Each row was made from one path, in order. Every step used is in the known rows, and no mark comes twice. Write each row's path.
Known rows
zusa/nameval/nevos/legi/zese/nuga: [ 0.10 -0.34  0.14  0.35  0.23  0.45  0.10  0.23  0.09 -0.08 -0.19  0.19
  0.02 -0.20 -0.14  0.23  0.00  0.14]
nameval/nevos/legi/zese/nuga: [-0.31 -0.25  0.05 -0.19  0.16  0.23  0.03  0.23  0.29  0.00 -0.19  0.33
  0.19  0.07 -0.18 -0.56 -0.11  0.30]
nameval/zese/nuga/nevos: [-0.02  0.26 -0.44 -0.31  0.26  0.01  0.13  0.03 -0.07 -0.43 -0.03 -0.39
  0.61  0.13 -0.21 -0.37  0.32  0.16]
zusa/nameval: [ 0.34  0.07  0.15  0.52 -0.12  0.06  0.12  0.03 -0.09 -0.01  0.23 -0.15
  0.01 -0.12  0.05  0.71  0.03 -0.18]
zese/nameval/nevos: [-0.02  0.26 -0.28  0.49  0.24 -0.01  0.22  0.26  0.18 -0.04 -0.41  0.24
  0.06  0.28 -0.15  0.08  0.02  0.02]
nameval/nevos: [-0.22  0.25  0.05 -0.09  0.00 -0.16  0.18  0.01  0.16 -0.28 -0.25  0.08
  0.17  0.57 -0.06 -0.21 -0.09 -0.14]
legi/nevos/nameval/zese: [ 0.48 -0.52  0.27 -0.07  0.27  0.15 -0.22  0.33 -0.59 -0.16  0.33  0.27
 -0.40  0.38  0.03  0.14 -0.09 -0.02]
nuga/nevos/legi/zese/nameval: [-0.40  0.17  0.10 -0.47  0.08 -0.27 -0.01 -0.04  0.03  0.22 -0.03  0.01
  0.34 -0.70  0.17 -0.15  0.12  0.25]
zusa/nameval/zese/nuga: [ 0.45 -0.10 -0.22  0.40  0.25  0.41  0.15  0.16 -0.09 -0.33  0.14 -0.32
  0.23 -0.01 -0.19  0.36  0.24  0.04]
nevos/nameval: [ 0.50 -0.34  0.04  0.43 -0.25 -0.04  0.09  0.04 -0.37  0.13  0.63 -0.01
 -0.46 -0.02  0.15  0.54 -0.11 -0.30]
zusa/nameval/zese/nuga/nevos: [ 0.30  0.02 -0.18  0.24  0.29  0.29  0.17  0.08 -0.15 -0.40 -0.02 -0.34
  0.30 -0.13 -0.13  0.36  0.29  0.03]
zolob/nevos/nuga: [-0.13  0.08  0.26 -0.05 -0.60 -0.04 -0.33 -0.32  0.19  0.25 -0.20  0.05
 -0.38  0.24  0.03 -0.03 -0.45 -0.42]
legi/zese/nameval: [-0.28 -0.33 -0.11  0.08  0.17  0.07  0.06  0.29  0.03  0.40  0.22  0.68
  0.22  0.09 -0.20  0.15  0.07  0.44]
legi/zese: [-0.39 -0.31  0.12 -0.30 -0.06 -0.06  0.00  0.10 -0.01  0.31  0.44  0.53
  0.29  0.19 -0.12  0.03  0.00  0.32]
nameval/nevos/nuga/zese: [ 0.06 -0.06 -0.08 -0.02  0.20 -0.01  0.25 -0.30  0.06 -0.30 -0.05 -0.09
 -0.28  0.57  0.08 -0.19 -0.11 -0.22]
nuga/zese: [ 0.16  0.33 -0.22 -0.31  0.00 -0.17  0.08 -0.32  0.16 -0.33  0.31 -0.79
 -0.04  0.13  0.23 -0.18  0.38 -0.01]
zolob/nevos/legi: [-0.21  0.22  0.31 -0.38 -0.61  0.10 -0.49 -0.07  0.53  0.19 -0.26 -0.29
 -0.13 -0.21  0.07 -0.46 -0.28 -0.12]
zese/nuga: [-0.03  0.33 -0.18  0.50 -0.29 -0.16  0.02  0.19 -0.01  0.31 -0.10  0.19
  0.33 -0.12 -0.25  0.03 -0.03  0.02]
zolob/nevos/legi/zese: [-0.41 -0.10  0.34 -0.56 -0.49  0.22 -0.52  0.00  0.51  0.28 -0.21  0.03
 -0.07 -0.16 -0.02 -0.50 -0.26  0.10]

Write each row's path
[ 0.24  0.31 -0.45  0.06  0.24 -0.03  0.13 -0.12  0.21 -0.26  0.09 -0.64
 -0.12  0.02  0.16 -0.05  0.46  0.09]	nuga/zese/nameval
[-0.45  0.17  0.21 -0.65 -0.05 -0.34 -0.03 -0.13  0.01  0.17  0.08 -0.06
  0.37 -0.64  0.20 -0.21  0.07  0.20]	nuga/nevos/legi/zese
[-0.47 -0.39  0.02 -0.11  0.04 -0.06  0.01  0.18 -0.27  0.36  0.01  0.75
  0.27 -0.22 -0.22  0.09  0.06  0.36]	legi/zese/nuga/nevos/nameval
[ 0.18  0.18 -0.41 -0.06  0.41  0.15  0.13 -0.06  0.37 -0.39 -0.12 -0.62
 -0.17  0.01  0.13 -0.34  0.42  0.18]	nuga/zese/nameval/nevos/legi
[-0.06  0.08  0.15 -0.25 -0.45  0.01 -0.31 -0.47  0.25  0.02 -0.21 -0.27
 -0.50  0.25  0.12 -0.18 -0.24 -0.37]	zolob/nevos/nuga/zese
[-0.07  0.23 -0.10  0.34 -0.18 -0.30  0.05  0.06 -0.32  0.18 -0.29  0.18
  0.16 -0.45 -0.08  0.23  0.05 -0.07]	zese/nuga/nevos/nameval
[-0.09 -0.39  0.04 -0.07 -0.09  0.26 -0.14  0.27  0.21  0.54  0.44  0.22
  0.23 -0.60 -0.11 -0.37 -0.08  0.49]	nevos/legi/zese/nuga
[ 0.00 -0.06  0.04  0.17  0.03 -0.08  0.23 -0.17 -0.01 -0.09 -0.04  0.24
 -0.17  0.56 -0.02 -0.04 -0.33 -0.28]	nameval/nevos/nuga
[-0.24  0.49  0.17 -0.48 -0.17 -0.44 -0.02 -0.19  0.03  0.09  0.02 -0.38
  0.32 -0.67  0.29 -0.16  0.05 -0.04]	nuga/nevos/legi
[ 0.14  0.04 -0.28  0.66  0.28  0.04  0.25  0.14  0.05  0.09 -0.26  0.35
 -0.17  0.28 -0.11  0.19 -0.14 -0.09]	zese/nameval/nevos/nuga
[-0.31  0.56 -0.10  0.17 -0.20 -0.42  0.03  0.03 -0.13  0.19 -0.44  0.14
  0.47 -0.36 -0.12  0.02  0.09  0.00]	zese/nuga/nevos
[ 0.35 -0.21  0.06  0.43  0.23  0.26  0.26 -0.17 -0.07 -0.32 -0.05 -0.12
 -0.33  0.18  0.06  0.50  0.01 -0.25]	zusa/nameval/nevos/nuga/zese
[ 0.38 -0.26  0.22  0.16  0.30 -0.03 -0.20  0.04 -0.41  0.13  0.13  0.32
 -0.53  0.25  0.13  0.15 -0.14 -0.03]	legi/nevos/nuga/zese/nameval
[ 0.05  0.10 -0.05 -0.38  0.08 -0.30  0.14 -0.21 -0.41 -0.34  0.15 -0.34
  0.05 -0.17  0.23  0.19  0.18 -0.20]	nuga/nevos/nameval/zese
[ 0.33 -0.25  0.32 -0.02  0.19 -0.09 -0.22 -0.05 -0.43  0.10  0.26  0.25
 -0.49  0.32  0.17  0.08 -0.18 -0.09]	legi/nevos/nuga/zese
[ 0.09 -0.19  0.09 -0.28 -0.36  0.25 -0.33 -0.09  0.09 -0.23 -0.12 -0.26
 -0.40  0.32 -0.01 -0.11 -0.14 -0.30]	zolob/nevos/nameval/zese
